Each row was made from one walk, in order. Every step used is in the known rows, and no mark comes twice. Write each row's walk.
Known rows:
badogu -> nali -> dilip -> nage -> zopon: [  4   4  -9   6  16  10   4  -6  24  -4  11  12   1  -1  -4  -6  18  -6
   6 -10  12 -11   6  -9  10   1  16  32  29   0  -4  11   1]
repes -> badogu -> gulobi: [ -7 -21 -10  -7 -24   4   8   2 -43  14   2  -7  24  -1   6 -17  -9  10
  -3  34   0   5  25 -32  -1 -11  -7   2 -25  -9  38   7  -4]
nali -> dilip -> nage -> zopon -> zituf: [  8   1 -10  -1  45 -20   0  -1  24  12  11 -28   5  -4 -14  11   1   0
   8   1   3  -4 -38 -13  -2   4  10  43  -3  -8  -3  -1  -2]
dilip -> nage -> zopon -> nali -> badogu -> fupi: [ -1 -17   8   9   8  -8 -16  -2  21  -5  -4 -14 -20   5 -14  -6  -8   1
  13   5   4  -2  18   3  10 -25  15  17   9  -8 -49   6   6]
zituf -> zopon -> defefo: [  3   2  -6   9 -17 -11  -7   8 -15  -7   4  -7  -6 -25   2  24 -14  14
  -2 -23 -11 -39 -12  20  -1  -9  -7  -8 -16  -2 -67   0   4]
dilip -> gulobi -> badogu -> nage: [  4 -45   9  -5   1  -9   4 -14  -7   1 -14   3   1  11   6  13  -4  12
   5  31  23  36   2   0 -51  20  20   1   3   7  65 -18  -7]
badogu -> defefo -> zopon -> nali: [  0 -12  -3   1 -17  15   9  -4   5  -8 -23  12 -10 -13   5  16  14 -15
   0   3 -17 -20   6  43 -52   1 -17 -21  31   2 -53 -11   6]
gulobi -> dilip: [  7  12 -10 -10 -10  -9   5   4  -6   0   3  -9  19   3   3  -1  -1 -14
  -3  15  -7 -13 -18   3 -12  19 -22   6  -7   6  31  16 -10]
defefo -> zopon -> fupi: [ -3 -12   2 -14  -7  -5   8  -6   0  17 -26  -5 -20   6   2   8  11   6
  -2  -8 -14  -7 -45  13 -64   5 -36 -20 -15 -25 -39 -23   9]
repes -> badogu -> nali -> dilip: [ -3  10 -21  -6  -3  17   8   4  -8   0   1  15  18  -9   7  -9   8   9
  -1   3  15  -5  16 -21  41 -27 -10   9  14  -4  12   4   3]
badogu -> rebolor: [-10 -22   4  -5  -1   5  -8  -4  -1  -9 -19 -46   7  11  -1   0  28  -3
 -14   9  -7 -24 -37  -1  10   9  -6 -13 -20 -29  16  25   7]
gulobi -> dilip -> nage -> badogu -> nali: [ 13  28 -11  11  -3   4  -7   8  -6   0  24  29   9  15   4   1  -8  -9
   4  20   3  -1   9   0  -9   3   6  26  18   7  62   9 -14]
gulobi -> badogu -> defefo: [  5 -10   4  -2 -13   3  -2  -4 -11 -14 -12  27   1  10  13  17  32   1
   5  19   3  22  29   3   8   0   9 -23  12   4  18 -12   1]
defefo -> zopon -> nage -> dilip -> nali: [-17  -1   0  -4   3   3   7  -6  -5  22  -3  10  -1  -5  -3   5 -11  -2
  -4 -20 -19  -4 -43  -8 -61   5 -17  12  18  10 -58 -15  -2]
zituf -> zopon: [  9   3  -4  -6 -12 -12   1   8 -21  10   9  -9  -4 -17  -1  16  -8  18
  -5 -15 -11 -31 -27 -19   6  11  -7   0 -22  -6 -16   4   4]
repes -> badogu -> fupi -> zopon: [-10   2  -7 -12 -27  -4  -1  -2 -10  -5  10   8   0  10   2 -13   1  21
  -7  -8   3  -1  20 -46  22 -36 -14 -22 -30 -18 -13   2  12]
rebolor -> badogu -> nage: [ 13 -10  -7  -4  23  -4 -11 -15   2 -11 -29  -7  13  10   0   6  10  -9
  -8   8  12  17   2 -14  -6  -2  21 -28 -16   0  11 -21  -8]
nali -> dilip: [  5  10 -17 -12  30  -5   7   1  12   0 -11 -25  13 -13  -1  -5  14  -7
  -1  -7   3  -4 -35 -10  29   9  -8  14  -2   3  13   3  -3]
gulobi -> dilip -> nali -> badogu -> defefo: [ 13  21   8  -2  -1   6   5  13  -5  -4  -9  17  23  -9  -2  -9  -7 -18
   1  26   9  17  31  32  26  27  -9  14  26  15  30  33  -6]
gulobi -> dilip -> nali: [  3   9  -1  -2   1  -2   5   6 -11  -2   4  -1  32  -3  -1 -15  -7 -11
  -2  15   5   0  -5  -7  -2  28  -8  12  29  11  38  33 -12]
zituf -> zopon -> nage -> dilip -> gulobi: [-16  -5   1   4 -13 -10   5   3 -15  18  34  -1 -12 -18  -3  24 -23  24
  -7 -26 -14 -22 -47 -13 -51   8  -5  22 -15   8 -27 -11  -1]
zopon -> fupi: [-16 -10   1  -1 -13  -3  -2  -5  -3  -8 -33 -22 -13   7   3   5  21   9
  -7 -16  -1  -2 -38   5 -41   9 -19 -23  -8 -31 -12 -19   4]
nage -> dilip -> gulobi: [-18 -28  -1 -12  -1  -1   9 -12 -11   9  19  -9   8   5   5  11 -15   9
  -5  -8   4   4 -46  10 -20  32   6   8  14  10  91 -10  -9]
zituf -> zopon -> nage -> badogu -> nali -> dilip -> gulobi: [ -5  24  -2  15   2   3   2  16   4  17  41  19 -16 -19   0  14 -24  17
  -2 -16  -6 -14  -7 -18 -16  -1  -3  26 -10  11 -20 -11   1]
nali -> dilip -> nage -> zopon: [ 10   0 -10  -9  37 -14   0  -3  24   7   9 -21   2  -7 -11  -6   0   2
   9  -2   2 -12 -28  -8  13  -2  10  46  -4  -2  10   8  -2]
gulobi -> badogu -> nali -> dilip: [  7   6  -2   1  11   6   5  -1   6  -7  10  32   4  11  13  -1  38  -2
   9   2  18  23  21 -22  46 -12  13 -11  25  12  15   0  -1]
gulobi -> dilip -> nali -> badogu: [ 14  23   7  -5   7   0   3  14  -9   3  -6   4  26  -4  -3 -16 -16 -14
   1  23  10  16  16  15  37  25 -11  15  16  15  32  34  -8]
nali -> badogu -> nage -> dilip -> gulobi: [  9   1   3 -11   9   0   4  -5   2   4 -28   2  -6  -2  -5  10 -11  -7
   0   1  14  34  -1  47  15  12  11  15  -7  15  44 -17  -3]
zituf -> zopon -> nali -> badogu -> fupi: [  4   8   4   8  -5  -7  -3  17   2  -1   8  -5 -24 -21  -6   6  -2   9
   2 -17  -1 -15  10   5  47 -28  -8 -20  -2   2 -76  10  12]
dilip -> nali -> badogu -> fupi -> zopon: [  4  12  22   0   5   5  -5   4  -1  -8 -19  10   5   2  -7 -24  -4  -1
  -2  -8  19  33  38 -16  59  16   9 -12  12  -1 -20  25   9]
badogu -> nage: [  3  -6 -15  -2  -5  -4  -1 -14   1 -13 -45 -12   2  -3  -5  10  16 -11
  -6  -7   2   2 -16   2 -41   7  11   3   4   0  -1 -19  -5]
repes -> badogu -> nali: [ -7  -1 -14  -2 -26  20   2   0 -25  -3 -11  15  16  -1   9  -4   1  12
  -4  10  11  -7  24 -23  19 -18 -10  -4  12 -10   9   0   4]

Which walk is each row?
[  6  -3  -1  -1  17 -14   1  -7  35  -7  15   8 -12   6  -1  -2  23  -8
  15  -7  -1  13  15   7  22 -39  21 -10  11  21 -10 -12   0] | gulobi -> badogu -> nage -> zopon -> nali -> dilip
[-16  42 -11  20   4  20  -8   8  14  -3   2  17  -4   0   5   1  -2 -12
  -3 -15 -10   4   4 -22  -4  -8  -4  14  11  11 -30 -24  -6] | zopon -> nage -> badogu -> nali -> dilip
[  9  15 -13   1  47   0 -10   7  16   3  11 -16   2   2  -4  -4  11   2
   3   7   5   0 -31  -5  40 -13  15  32  -1  -8  54  10  -4] | nali -> dilip -> nage -> badogu -> rebolor
[  2  -8 -13 -16 -24  12   8   1 -21   8 -18  19   6 -11   6  11  -3  12
  -3  23  -7  -8  16  12 -16 -20 -26  -3  -4 -11  -5 -12   9] | repes -> badogu -> defefo -> zopon
[ -3   0   1   0 -17 -13   2   8 -12   7   7  -9 -23 -11  -1  16   8  28
  -6 -28 -10 -26 -40  -4 -25   1 -17 -14 -25 -24 -31  -8   9] | zituf -> zopon -> fupi
[ -9   0   9  -2   8   9   8   1 -21  10  14  11  19  -1  -1 -16  -5  -7
  -1  -9   6  30   4   8  54  22  19   7  28  20  61  17  -8] | nage -> dilip -> nali -> badogu -> gulobi
[  6  -7  20   4   7  11   3   7 -28   7 -25  -3  24  -7  -3 -27 -12  -9
   2  26  17  37  42  -5  40  37  14   7  16   7  23  28  -4] | dilip -> nali -> badogu -> gulobi
[  1 -12  -3  -1 -19  -7  17   1 -24  11  23  -5  23   7   4 -19   6 -21
  -2  34  -7   2  15 -12 -36  27  -7   8 -20   9  53  25 -15] | badogu -> gulobi -> dilip
[ -9   3   4  -5 -20 -10  -2 -11  11 -16   6   2 -12  18  -1 -11  21   2
  -9 -28  -2  -2   6 -41   0  -1  -3 -31 -24 -14 -32   3  11] | badogu -> fupi -> zopon
[ 13  13   6   9 -13   3   1  18  -5  -4   3   4 -20 -29  -1  16  -8   6
   3 -12  -9 -26  16  38  28 -12  -8 -14   4   8 -62   6   9] | zituf -> zopon -> nali -> badogu -> defefo
[ 15 -13   2 -10  13   7  -2  -9  -2   0 -16  15   8   6   6  14   9  -8
  -6  22  -1   7  16   8 -10   7  -3 -36 -12  -4  -3 -17   2] | rebolor -> badogu -> defefo -> zopon
[ 10  -2   7  17  -1   4   2  11  -9  -1  -3  -8   0  -4   0 -16 -10 -20
  12  29   5   6  33  34  -1 -10   1   3  11  15 -21  20 -10] | zopon -> nali -> badogu -> gulobi -> dilip -> nage
[ -2 -16   4   5 -11  -2  17   3 -28  10  24   1  34   1   1 -29   1 -20
  -2  35   2  12  25 -19 -26  34   5  11   9  14  56  39 -16] | badogu -> gulobi -> dilip -> nali
[  2   4  19   2  10   3  -3   1  13  -3 -35  -1  -3  -6 -13 -16  -6  -3
   3  -7  12  30  23  25  25  11  12   7  19  -3 -10   5   6] | dilip -> nali -> badogu -> nage -> zopon -> fupi
[ -6  15   1   1   5  13 -17   9   2  -1   9 -17  -1  20   5  -2   3  -5
  -9   8 -15  -7 -13  -1  59  -2   1 -18 -19 -16  74   5   2] | nage -> badogu -> rebolor
[  2 -29   5 -12  39  -7   9  -1  16   7  15 -23   7   3   4  -2  15   9
   4  25  20  17 -26  -1  18   8   4  12  -8   0  68  15   0] | nali -> dilip -> gulobi -> badogu -> rebolor
[ -4 -21   6   2  -1 -13 -11 -10   8   3  -7 -18 -18  12 -10   3  -3  16
   6  -3  -4 -12 -24  -1 -47   1   8  22 -10 -29  -8  -8   3] | dilip -> nage -> zopon -> fupi
[-29 -10  -2  -6 -26  -4   4  -6  -7   3  32  15  -5   9   1  -7 -14  28
  -8 -14   3   7   6 -39 -20 -34 -11  -5 -24  -7  -7  -8   8] | repes -> badogu -> fupi -> zopon -> nage -> dilip -> gulobi
[  1  -9  -4  -1  32   0  -7 -16   2  -9  -2   9  20   8  -2   0   8  -7
  -8 -11  15  25  -5 -11  15  -4  37 -24  19  13  41 -14 -11] | rebolor -> badogu -> nage -> dilip -> nali
[  8  24  15  -1   0 -11  -4   4   9  -2 -16  -1 -13  15  -6   5   6  -5
  -3  -8   8  31  23  -7  44   6  -9 -23 -40 -13 -44  -5  15] | nali -> badogu -> fupi -> zopon -> zituf
[ 10  31   8  12  12   5  -5   5  24 -12  43  -5 -16  12   5 -15  -5  -1
   3 -32 -15 -39 -10  16  14 -22   8 -15 -11   1  -5  17   2] | fupi -> zopon -> nali -> dilip -> nage -> badogu -> rebolor
[  7  -4   1   3  11  16  -8  -9  -4 -12 -10  12  18  16  10   0  13  -8
  -7   9  17   8  24 -27  25   9  13 -38   5  -3  11  -5  -3] | rebolor -> badogu -> nali
[  0   4  15   0 -10   7  -2   4  31  -7   0 -13 -16  -6  -5  -4 -14 -16
  10  -3 -18 -20  36  50  40  -9  -8 -11   3   8 -43   4  10] | nage -> zopon -> nali -> badogu -> defefo
[-31 -15   5  13 -12   9   4 -10  -4   2  16  20  -3   9   7  15  -1   6
  -2 -11   3  17 -17 -12 -60   6   7  12  22  17  -6 -23  -8] | zopon -> nage -> dilip -> gulobi -> badogu -> nali
[ -1  -5 -22 -10 -15   1  -1  -5 -19  -2 -31  -3  11  -7  -1   2  -3  11
  -5   9   5   2   3 -11 -11 -29  -2   5  -8  -8  12 -17  -1] | repes -> badogu -> nage
[  7  -4  -5  14   4   2 -13   3 -28  10   8   7   3  15   2  -4 -14   2
   5  28   1  16  13 -23 -15   9  29  23  -3  -4  69  -6 -14] | dilip -> nage -> badogu -> gulobi
[-10  -7   3   0 -15  -9 -10  -6  20 -10   0 -24  -3  -2  -2   4 -21  -7
   5 -13 -22 -32   8  33  12  -5  -7  -5 -16  -1 -47  -2   5] | nage -> zopon -> defefo
[ -5  -8  -5   3  -7  -5  -1 -13  33 -13 -11 -18 -12  -4 -10  -1   2 -17
   3 -20 -15 -21   1  21 -28 -16  12  -3  12   8 -36 -13   0] | badogu -> nage -> zopon -> nali
[ 10   5  -6  16   4  12 -14   4  -4  -2  -3  25 -15   3   3  15 -10  -1
   8  14  -7  -3  10  23 -31 -12  14   9  32  -1   9 -19  -4] | dilip -> nage -> badogu -> defefo -> zopon -> nali
[  6   5  -3  10   0   7 -13   1  -5   4 -10  29 -22  11   2  18   0   9
   4  11  -5  10  -2  21 -47  -5   7  10  12 -19  25 -29   0] | dilip -> nage -> badogu -> defefo -> zopon -> fupi
[-10  -8   6   0  -9  -2  -3  -3  25  -5  13 -30  -8   0  -4 -10 -15 -10
   7 -14 -23 -38   0  11  15  -7  -7 -13   6   3 -34   4   4] | nage -> zopon -> nali
[ 17  32  19   3 -18   5   0   4   4 -12   1  -1 -15   7   8 -12 -22  -6
   3 -28 -14 -25  17  28  16   2 -11 -34 -23   7 -47   5   6] | fupi -> zopon -> nali -> badogu
[  6  10 -10   5  11  -8   6  15   6   2  27 -17 -10 -31  -2   5  -1   9
   3 -29  -9 -42 -29   0  22 -20  -7  -4   8   9 -51  12   3] | zituf -> zopon -> nali -> dilip
[ 12  17  10  -5  -8  12   2   6   1   6 -49  16 -14 -12  -1  16  -4 -13
   1  17  -9  17  27  48 -11   9 -25   7 -18   2 -66 -18  10] | nali -> badogu -> defefo -> zopon -> nage
[ -6  -9   8  -4  24 -15  10  -4  27   3  27   4  -8   5   2  -7   7  11
   5  -1  16  26  -5 -28 -20  -3   2   9 -16  10   1  -3   2] | nali -> dilip -> gulobi -> badogu -> fupi -> zopon -> nage
[-30  -8   9   3 -21  -9   2 -15  16  -8  27   9 -18  16  -2  -4   5   8
 -10 -36  -3   7 -10 -36 -50  -1  -1 -12 -18  -2 -36  -9   7] | badogu -> fupi -> zopon -> nage -> dilip -> gulobi
